Each row comes from the steps of one path. Every step used is in the known rows, and no mark comes twice. Write the path behind each row, first mark first.
Known rows:
beda mize: 9, 3, 1, 1, -5, 2, -8, 5, 1, -4, -7, 16, 6, 6, 6, -11, 10, 2, -2, -4, 10, 2
lugab mize beda: 8, 2, 0, -3, 20, -21, -4, -3, -2, 4, -9, 12, 8, 4, 5, -11, -9, -1, -7, -12, 0, 12
mize beda futuf notip: -1, -1, 5, -1, 4, -5, 6, 0, -17, -1, -6, -11, -16, 8, 11, -2, 1, 4, 4, -4, 1, 10
zegab notip futuf beda mize: 9, -1, -2, -6, 0, 15, -9, -12, -2, 2, -15, 1, -10, -1, -2, 0, 10, -1, -9, 8, -19, -3
mize beda futuf notip zegab: -4, 0, 2, -6, -2, 6, 9, 3, -13, 1, 6, -11, -16, -4, 12, -3, 9, 0, -4, 4, 6, 11
beda mize deri: 18, -1, -3, 6, -1, -4, -5, -9, 12, 3, 2, 12, 9, 4, 6, -3, 9, 11, 7, -9, 2, -13
girol lugab mize deri: 18, -1, 0, 15, 23, -21, -9, -9, 12, 3, 4, -11, 21, -1, -13, 2, -10, 5, 10, -10, 10, -11
lugab girol: -6, -11, 2, -2, -1, -7, -4, -13, 1, -16, -6, 8, 11, 12, -3, -8, 0, 2, -4, 1, 17, 11
zegab beda: 0, 0, 5, -9, 0, -11, 2, 4, 9, -12, -1, 5, -21, 10, 1, -3, -4, -8, 11, -6, -3, 10
deri mize beda futuf notip zegab: -6, 7, -5, -8, -5, -3, 7, 10, -6, 2, 6, -19, -10, -10, 5, -1, 2, 3, 0, -11, 10, 13
notip zegab: 4, -2, -6, -9, -5, -4, 0, -4, 4, -12, 2, 8, -6, 3, 8, -16, 7, -4, -6, 11, 22, 1
beda mize lugab girol kepat: -22, -7, 1, 12, -13, 19, 3, 10, -3, 3, 8, 16, 45, 5, -7, 9, -3, 2, -13, 20, -3, -13
deri mize lugab girol kepat: -27, -2, -6, 4, -10, -2, 5, 6, 4, -5, 1, -4, 33, 7, -17, 12, -19, 3, -3, 9, 11, -7
deri mize beda: -1, 8, -9, -12, 5, -26, 1, 3, -1, -2, -13, -1, -4, 7, -3, -10, -9, 5, 4, -21, 9, 19
zegab beda mize: 0, 3, 8, -3, -7, 3, 0, 17, 8, -5, 7, 16, -6, 4, 2, -3, 4, -6, 5, -10, -12, 7
futuf beda mize deri: 17, -3, -10, 4, 5, -10, 0, -13, 7, 8, -1, 14, -5, -4, 10, 2, 12, 14, 3, -9, -8, -15
futuf notip zegab beda mize lugab girol kepat: -28, -12, 8, 15, -24, 30, 13, 22, 1, 4, 37, 14, 16, -17, -4, 24, -7, -8, -9, 28, -27, -20
notip futuf beda: 5, -2, -8, -10, 2, -10, 0, -18, -1, 2, -21, -1, -26, 1, -1, -16, 0, 1, 1, 1, 11, 0
deri mize: 1, 9, -7, -7, -5, -19, -7, -2, 7, -12, -10, -2, -2, 9, -2, -11, -2, -2, 6, -16, 22, 10
girol kepat: 3, -6, -5, -7, -5, -10, -1, 2, 0, -18, -2, 13, 2, 16, 5, -12, 4, -8, -9, 13, 7, -8

Write each row's path:
-2, 7, -6, 3, 1, 25, -3, -9, -7, 15, -15, -5, 0, -4, -9, 11, -3, 2, -1, 17, -17, -9
zegab notip futuf beda mize lugab
1, 4, 7, 0, 7, 2, 0, 5, -11, 10, 9, -7, 4, -10, 11, 0, 3, -4, -9, -3, 3, 8
lugab mize beda futuf notip zegab
6, 1, 0, 6, 28, -21, 0, 5, -7, 5, -7, -3, 21, 2, -9, -5, -17, 1, -1, -11, 4, 13
girol lugab mize beda
-2, 7, 7, -6, 18, -8, -1, 5, -3, 10, -7, -3, 15, 6, 2, -2, -1, -1, -2, -17, 0, 19
lugab mize beda futuf
-22, -5, 7, 17, -16, 28, 5, 13, -1, 6, 27, 6, 6, -20, -3, 24, -8, -1, 0, 14, -13, -9
futuf notip zegab beda mize lugab girol
1, -7, 3, -2, -11, 0, 4, 4, 4, -14, 18, 2, -33, -9, 9, 0, 0, -13, 6, 8, -3, 0
futuf notip zegab beda
8, 0, 2, -4, -10, 5, 6, 7, 21, 8, 29, 12, -6, -10, 1, 3, 9, 0, 9, -11, -15, -11
notip zegab beda mize deri
-3, 2, 6, 11, 15, 2, 7, 12, -12, 9, 10, -21, 9, -14, -2, 6, -5, -3, -6, -3, 6, 9
girol lugab mize beda futuf notip zegab
18, -3, -6, 0, 4, 9, -7, -24, 6, 9, -6, -5, -8, -7, -5, 6, 10, 10, 2, 3, -27, -17
zegab notip futuf beda mize deri
10, -1, 2, -10, 1, 5, -14, -17, 2, -14, -16, -12, -10, 11, -11, -8, -1, -5, 4, 13, 2, 4
zegab notip futuf
15, -4, -6, 0, -1, -2, -2, -18, 7, 20, -7, 2, -10, -9, -1, -2, 9, 13, 6, -11, -4, -21
notip futuf beda mize deri
-8, 15, -9, 2, -1, -10, -2, 2, 3, 2, -10, -13, 7, 7, -7, 0, -15, 3, 13, -6, 23, 0
deri mize lugab
-5, 1, 13, 0, -7, 5, 6, 9, 1, -11, 8, -15, -29, 5, 4, 7, 3, -8, 16, -5, -7, 6
zegab beda futuf notip
3, 4, 8, 6, 12, -5, -4, 3, -12, 7, -4, -8, 1, -1, 8, 3, -3, -1, 1, -10, 0, 7
lugab mize beda futuf notip
-21, -8, 0, 7, -7, 33, 2, -7, -7, 10, -2, 2, 25, -2, -17, 20, -5, 3, -18, 32, -32, -19
zegab notip futuf beda mize lugab girol kepat
0, -2, 2, -1, -11, 9, 0, -1, -3, -11, 6, -12, -15, -3, 12, -4, 15, -4, -1, 9, 20, 0
beda futuf notip zegab
